Each row comes from the steps of one walk. Every step used is in the known rows, and no mark comes twice. Write the walk behind each row, first mark first.
Known rows:
viko/siki/pozir/femutaf/donug: [ 24.2 -15.3  -3.5  -9.9   7.5 -13.5  -1.4   1.1  -4.0  20.0  14.9   4.1
  10.3   4.0   7.2 -20.0  -8.6  13.7   8.1  -9.6]
donug/femutaf/viko/gemut/pozir: [ -1.7 -12.8   4.2 -11.5   2.6 -20.4   6.4   4.9  -9.8  32.2  -4.2  15.2
   3.1  10.1   1.2  14.7  -8.9  -3.6   7.3  43.8]
zotazod/viko/gemut/donug: [-19.6  -2.3   2.2  -0.3 -10.3 -23.2  -6.9  25.4 -59.7  42.3   2.0  -0.1
  -4.9  14.4   0.0  -5.8 -11.6  -7.1  10.3  47.9]
femutaf/viko/siki/pozir: [ 38.6 -13.1   6.4  -4.3   5.3 -15.8  -4.1  -6.0 -16.4   7.2   7.7   2.9
  12.9   3.1  -7.9   9.6  -7.4  11.5  12.7  -4.7]
donug/femutaf/pozir/siki: [ 16.3 -19.5  -0.6  -7.6   6.9   3.6  13.5  -5.6 -19.5 -22.3   1.6  -7.5
 -14.1   2.4   6.0 -17.1  -1.0   8.8 -11.9  21.3]
viko/gemut/donug: [-22.7   1.1   0.0   2.3  -3.2 -13.0 -11.2  17.6 -26.9  18.9   8.6   1.0
  -0.1   7.9   2.4  -4.9 -11.3   2.3  15.7  51.5]
donug/gemut/viko/siki/pozir: [ 13.9 -14.4   4.8  -1.7   3.0  -8.8   9.2  -7.9 -26.6   2.3  15.9  19.2
   1.9   2.7   5.5 -10.0 -16.7   1.7  -2.6  47.1]
donug/gemut/viko/siki/pozir/femutaf: [ 10.8 -26.5  -5.4  -4.1   7.1  -9.4  10.5 -11.1 -19.3  27.5  19.5  11.4
   1.1  10.5  10.2 -16.9 -16.0  -5.2 -10.6  48.5]
zotazod/viko/gemut/donug/femutaf: [-22.7 -13.5   2.3  -3.5  -9.8 -29.2   5.9  22.8 -71.0  48.7   3.8   9.5
 -16.9  13.2   2.4 -14.5 -13.3 -11.7   6.2  62.5]
gemut/donug/femutaf/viko/siki/pozir: [ 27.3 -27.8   4.4  -5.8   4.1 -32.9   2.0   0.9 -57.7  25.4  12.8  11.2
  -1.1   6.8 -12.5  -7.6 -11.6   1.5   7.1  47.4]
pozir/siki/viko: [-17.4   5.7  11.0 -10.0   6.2   7.0  -5.5  -6.3  -9.3  -2.3  -0.2 -17.6
  -5.0  14.9  10.2 -23.6  -8.8   8.7   2.4   2.0]
gemut/donug/femutaf/viko: [-10.9 -25.5  -1.7  -3.8  -0.4 -34.3   4.3   6.6 -52.4  33.2   6.1  15.5
  -6.9  12.1 -14.3   5.3  -2.6 -11.0   3.9  57.0]
siki/viko/gemut/pozir: [ -8.5  16.9   7.1 -12.7   4.7  -3.5  -7.9   8.9   9.3  26.1  -5.3  -1.2
   4.7   6.9  12.0 -21.1 -15.7   0.2   0.5  22.7]
siki/pozir/femutaf/viko: [ 18.2 -16.2  -6.4  -3.2   7.2 -23.1  -6.6  -5.6 -16.5  44.6  -2.4   1.2
  16.2  10.0 -10.2  11.4  -5.5   6.1  -0.5   5.9]
femutaf/donug/gemut/pozir/siki: [-28.7  -5.9  11.5 -12.3   2.1   6.4   0.7   2.5  -6.6 -11.2   1.5  -5.8
   5.4  15.3   5.7 -20.7  -8.2  12.9  -3.2  44.0]
pozir/femutaf: [ -2.7 -11.9  -9.9  -2.2   4.1  -1.1   1.2  -3.2   6.8  25.8   4.0  -7.5
  -0.4   7.8   4.6  -7.0   0.8  -7.1  -7.6   0.7]
femutaf/viko: [  0.1 -10.7   0.6  -2.5   1.0 -17.2  -1.6  -0.6 -10.1  15.0   0.9   7.6
   6.8   8.6  -9.6  21.6   1.7  -1.5  10.5   4.3]
siki/pozir/femutaf: [ 19.1  -5.9  -6.8  -0.8   6.2  -6.0  -5.0  -4.9  -7.1  30.7  -2.6  -6.1
   9.4   1.4  -0.8 -10.0  -7.5   7.6 -10.7   1.8]
zotazod/viko/siki/pozir/femutaf/donug: [ 27.9 -18.6  -0.9 -12.5   0.5 -22.8   2.7   9.0 -37.6  43.7   8.9   2.3
   6.0  10.3   5.0 -20.9  -8.8   4.7   2.2 -13.4]
viko/gemut/pozir/femutaf/donug: [-12.5  -3.6  -6.3 -14.0   4.3 -11.0  -4.2  14.5  12.3  38.0   1.8   5.0
  13.3  12.2  14.1  -6.8  -8.2   3.6   6.5  24.2]
zotazod/viko: [  4.1  -2.9   2.8  -2.7  -7.1 -10.1   4.3   7.8 -34.0  23.9  -6.2  -2.0
  -4.7   6.1  -2.3  -1.1  -0.4  -9.2  -6.0  -3.3]

Which walk is each row?
[  7.8 -11.6   2.8 -14.2  10.2  -3.5  10.6  -4.7 -21.2  -7.3   3.0  -5.3
 -17.7   6.2   9.8 -38.9  -7.6   6.5 -11.7  17.7]  donug/femutaf/pozir/siki/viko
[-41.4   6.4  10.1  -7.6   3.0  -5.8 -16.8  11.1 -35.6  15.6   8.3 -16.6
  -5.2  23.0  12.2 -29.1 -20.0  10.8  18.1  53.4]  pozir/siki/viko/gemut/donug
[-20.7 -34.0  -7.8 -11.5   4.0 -17.9  16.6   0.0 -10.9  24.2  31.0  25.8
  -3.5  18.9  16.4 -15.0  -8.0 -11.7   6.2  45.5]  pozir/femutaf/donug/gemut/viko/siki
[ 12.1 -17.7  -7.9 -11.2   8.1 -13.2  -1.0  -4.3   3.6  44.9  -7.2  -5.8
  13.7  15.6  -5.1  12.0   2.6 -12.5 -14.5  17.7]  gemut/pozir/femutaf/viko
[ 35.8  -6.9   2.1  -5.2   5.6 -10.5   5.7  -8.0 -25.2   1.7   5.0  16.6
   7.9  -0.5   6.8   3.4 -11.0   3.4  -1.5  20.5]  gemut/viko/siki/pozir
[-16.3 -18.2  -6.7  -4.1   3.4 -19.3  -4.8   4.1  -0.3  47.2   9.5   1.5
   7.1  19.6   4.2  20.3  -5.9  -1.3  20.8  16.8]  pozir/femutaf/viko/gemut
[ 35.4 -14.2  -3.5  -4.2   8.5   0.4  -1.3  -8.9   0.6  18.3  10.2 -12.2
   5.8   2.1   6.6 -19.0  -8.4   6.1  -4.8  -8.0]  viko/siki/pozir/femutaf
[-32.0  10.2  12.8  -9.5   4.7   5.2  -9.7   1.7  -5.0   4.6   4.7 -14.7
  -3.9  18.7  18.8 -19.8 -17.5  15.8  20.5  14.8]  pozir/siki/viko/gemut
[-22.6  -9.9   0.3  -0.2  -2.3 -30.4 -13.0  16.9 -36.9  32.8   9.2   8.7
   6.3  16.5  -7.5  18.1  -9.4   0.2  26.5  55.0]  femutaf/viko/gemut/donug
[ 14.2 -12.8  -0.5  -6.6   3.4  -5.1  11.9  -6.5 -11.7  -3.8  12.1  14.2
  -1.8   5.9  11.9   7.4  -3.0 -10.7   2.0  19.1]  gemut/viko/siki
[ 29.4 -25.9  -4.7 -14.7  10.7  -6.8   2.9  -8.0  11.7  33.6   6.1 -12.0
   9.7  15.9   2.0   2.3   1.6 -13.6  -8.0   8.7]  gemut/pozir/femutaf/viko/siki
[-31.9   8.5   3.2  -4.3   0.1 -19.3 -14.4  18.5 -29.1  34.1  10.2   2.1
  -3.7  11.9   5.8 -26.9 -17.8   0.0  15.6  48.5]  siki/viko/gemut/donug
[  2.2 -15.8  -8.1  -2.3   0.7 -23.6   4.5  19.2 -39.9  13.7  12.5  13.4
 -13.4  -0.9   2.4 -19.3 -10.2  -0.3   2.6  67.3]  viko/gemut/donug/femutaf/pozir
[  5.9   2.8   8.7  -9.9   6.0  18.3  -3.0  -7.4  -0.7 -13.0 -13.8 -24.8
   6.2  10.3   6.3  -6.4  -2.4   6.7 -15.2  18.0]  gemut/pozir/siki
[ 25.2 -17.3  -7.6  -4.4   4.0 -10.3  15.7   1.7 -12.3  -4.9   3.3  11.9
 -13.2  -8.7  -0.2 -14.1   1.5  -2.4 -13.5  15.5]  donug/femutaf/pozir
[ 10.1  -0.4   3.0 -11.2  10.0   2.6  -2.9  -2.0 -10.9 -13.2   0.9 -16.8
  -6.0   7.1   7.7 -32.1  -5.8  11.2  -7.8   3.7]  femutaf/pozir/siki/viko
[ -1.6 -15.1   0.4 -12.2   8.7 -15.3   3.2   4.7 -53.0   4.2   6.8  -7.1
 -19.6  10.9   3.2 -47.6 -10.0   1.9 -13.3  55.3]  gemut/donug/femutaf/pozir/siki/viko
[-10.4   5.4  -2.5 -14.9   9.0  -4.1  -6.8   5.7  15.7  52.4  -1.3  -8.6
   4.6  14.3  16.6 -28.3 -14.6  -6.6  -6.6  23.9]  siki/viko/gemut/pozir/femutaf
[ 37.1 -24.1   7.0  -7.4   5.8 -21.6   8.9  -8.7 -26.6  13.8   9.3  13.2
   0.6   1.8  -5.5   1.3  -9.0   6.0   8.8   9.4]  donug/femutaf/viko/siki/pozir
[ 39.5 -16.5  -0.7  -6.8   1.9  -9.9   3.1  -1.0 -33.0  41.9   3.9 -14.3
   0.5   8.4   4.5 -20.0  -8.7  -3.3 -11.5 -12.2]  zotazod/viko/siki/pozir/femutaf
[-32.7  -9.2   2.7  -2.4  -3.7 -11.7   3.4   9.9  -6.6   1.9  15.3  19.0
  -1.0   5.3  -0.9 -14.9  -5.7   6.6  11.9  25.3]  femutaf/donug/gemut
[ -6.7 -18.2  -1.1  -5.2   3.8  -9.6   2.3  11.9 -46.8  -3.8  10.3  -6.1
 -14.3  10.4   8.7 -21.4 -12.4  10.4   4.2  71.3]  viko/gemut/donug/femutaf/pozir/siki
